In the rows, 128 means zero.
Known rows, with every way that one mark hangs from another:
z871(z202): [137 165 102 126 158 110  86  98 116 164 116  73 135 143 127 136 119  97
 132  95 102]
z691(z121(z202 z871)): [139 115 151 124 146  58 188  82  94  95 133  88 109 132 182 167 151 162
  97 102 102]
z707(z691(z821)): [130 149 107  93 112 114 111 140  83 144 101 118 121 143 131 139 137 138
 108  97  99]
z121(z202(z34)): [146 130 106 158 167  99 112 110 111 111  92 109 122 125 185 128 138 143
 118  93 131]
z871(z821(z202(z34 z707))): [125 167 101 160 144 138 109 100 109 147 136  75 131 165 180 100 118 102
 121 109 141]
z691(z34(z871) z202(z707) z821): [ 59 151 119 131 136 147 173 153 174 112 121  78 103 164  91 118 147 173
 146  79 114]
z34(z871(z821(z202(z707)))): [137 162 118 118 112 147 150  86 127 147 146  59 125 173 107 117 148  70
 142  83 138]
z121(z202(z34) z871): [129 117 133 164 179  88 134  84  94 101  99 106 111 143 201 128 119 163
  82  98 124]
z121(z202(z34 z707) z871): [112 130 125 161 169 103 149  97 114 106 115  86  90 152 191 109 115 168
  95 116 142]
z821(z202(z34(z871) z707)): [140 141  86 118 139 119 122  92 136 122 103  72 131 148 123  83 163  87
 131  97 135]
z202(z707): [125 171 108 110 134 109 108 118 131 150 139  76 117 135 109 119 145 124
 139 120 136]
z871(z821(z202(z34 z707(z691)))): [154 165 106 117 117 151 110 116  95 149 134 100 116 165 180  99 104 108
 107 128 142]
z821(z202(z707(z691))): [169 161  97  59  88 121 122 115  81 156 132  78 109 137 109 111 120 109
 118 122 137]
z707(z691(z202)): [135 156 123  82 116 133 105 142 123 135 131 138 117 161 134 128 130 154
 103 113 115]
z34(z871): [148 142 121 114 139 113 116  93 141 131 109  98 136 139  86 136 183  95
 129  91 113]
z821(z202(z34 z707)): [135 167  87 126 138 106 103 102 107 138 118  68 131 137 152  86 134 109
 125 114 138]
z121(z202(z707(z691))): [164 147 114  84  99 125 139 140 106 136 134 102  72 127 132 128 116 151
 129 114 154]
z821(z202(z707)): [142 169  92  96 109 109 124 102  94 151 140  53 127 137 106 113 132 100
 135 104 140]
z34(z871(z821)): [138 149 141 140 143 140 122  86 148 138 128 103 139 165 115 147 166  92
 130  89 112]
z691(z34): [144 166 131 124 147 100 119 104 108 136 126  82 135 101  99 148 136 155
 130 121 115]
z821(z202): [159 163 101  97 119 101 113  83  77 148 122  73 151 132 114 138 147  95
 119  92 121]
z871(z202(z34)): [128 156  96 159 189 108  63  97 129 153  95  93 142 146 167 110 116 102
 117 102 101]
z871(z202(z34 z707(z691)) z821): [130 168 111 149 156 163  80 131 133 170 126 104 100 178 186  94  76 111
 117 128 121]
z707(z691(z121 z821)): [127 137 112  89 114  80 144 143  96 132 118 118 127 134 159 149 172 146
 108 116  79]

Rows:
[ 51 137  95 156 159 142 127 153 188 105  98 111 113 187 155  85 164 141
 125  75 112] => z691(z202(z34(z871) z707) z821)
[ 92 122 109 144 163  51 164  81  70 105 101  77 147 157 211 122 153 137
  70  99  75] => z691(z121(z871) z821(z202(z34)))
[140 117 115  89 110  85 175 146  82 110 107 121 102 123 183 165 153 161
 114  91  98] => z707(z691(z121(z202) z821))
[123 136 134 128 139 102 169  97 102 120 133  67  85 148 146 135 116 162
 111 101 144] => z121(z202(z707) z871)
[121 117 160 189 186  87 177  82 107  89 130 113 110 160 252 151 130 158
  84 109 105] => z691(z121(z202(z34) z871(z821)))
[143 159 110 157 157 127  99  84  91 138 118  94 152 156 185 116 123  97
 109  97 122] => z871(z821(z202(z34)))
[109 160 149 166 173 125 119  67 104 162 140  76 124 194 168 147  86 107
  95 100  91] => z121(z871(z202 z821))
[158 152 153 120 141 167 136 104 128 158 120  93 115 153 100 151  94 120
 126 104  92] => z707(z691(z34(z871(z202 z821))))
[140 111 141 171 170 111 172  94 158  86 113 122 122 146 208 144 178 120
 126  86 113] => z691(z121(z202(z34(z871(z821)))))
[125 147 102 138 159 122 108 109 173 124 105  93 125 148 123  86 171 110
 136 112 130] => z202(z34(z871) z707)
[155 173 136  92  96 154 152 117  83 161 157  69 101 137 115 132  87 143
 122 132 143] => z871(z821(z202(z707(z691(z34)))))
[121 129 148 193 182 119 146  80  96 106 118 112 114 169 227 141 102 157
  84  94 123] => z121(z202(z34) z871(z821))
[144 143 190 113 147  99 186  92  88 123 162 107 114 144 166 171 119 190
  77 157  85] => z707(z691(z34 z121(z871(z821))))
[152 159 119  69 110  89 138 135 122 137 153  99 106 127 139 126 161 143
 126 152 108] => z202(z707(z691(z121)))
[106 155 144 134 173  76 175  91 124 137 154  34 107 138 140 135 105 173
 117 146  90] => z691(z34 z121(z871(z202(z707))))
[115 107 133 134 144  86 223 127 128  85  98  79 117 101 131 174 177 174
 144  73  94] => z691(z34(z871) z121(z202) z821)
[104 175 106 188 178 147  83 109 148 166 130  79 114 176 188  98  92 100
 132 112 123] => z871(z202(z34 z707) z821)
[136 146 128 128 138 165 112 122 157 133 124 127 105 173 150 100 139 111
 122 126 131] => z202(z34(z871(z821)) z707(z691))
[ 90 143 105 144 159 142 117 132 196 108 118 112 113 177 141  73 163 131
 130 101 133] => z691(z202(z34(z871) z707))
[ 85 140 111 108 125  63 194  95  81 121 135  42 120 158 161 129 150 136
  97 110  96] => z691(z121(z871) z821(z202(z707)))
[119 126 113 133 137  73 170 135  99 104 111  95 118 118 187 167 168 153
 130  74 102] => z691(z121(z202) z821)
[115 127 124 136 142  73 203 135  97 102 110  78 113  94 163 182 151 193
 135  81 102] => z691(z34 z121(z202) z821)
[114 147 121 166 166 154 114 108 175 131 123  98 119 171 151 102 154 102
 134 109 133] => z202(z34(z871(z821)) z707)
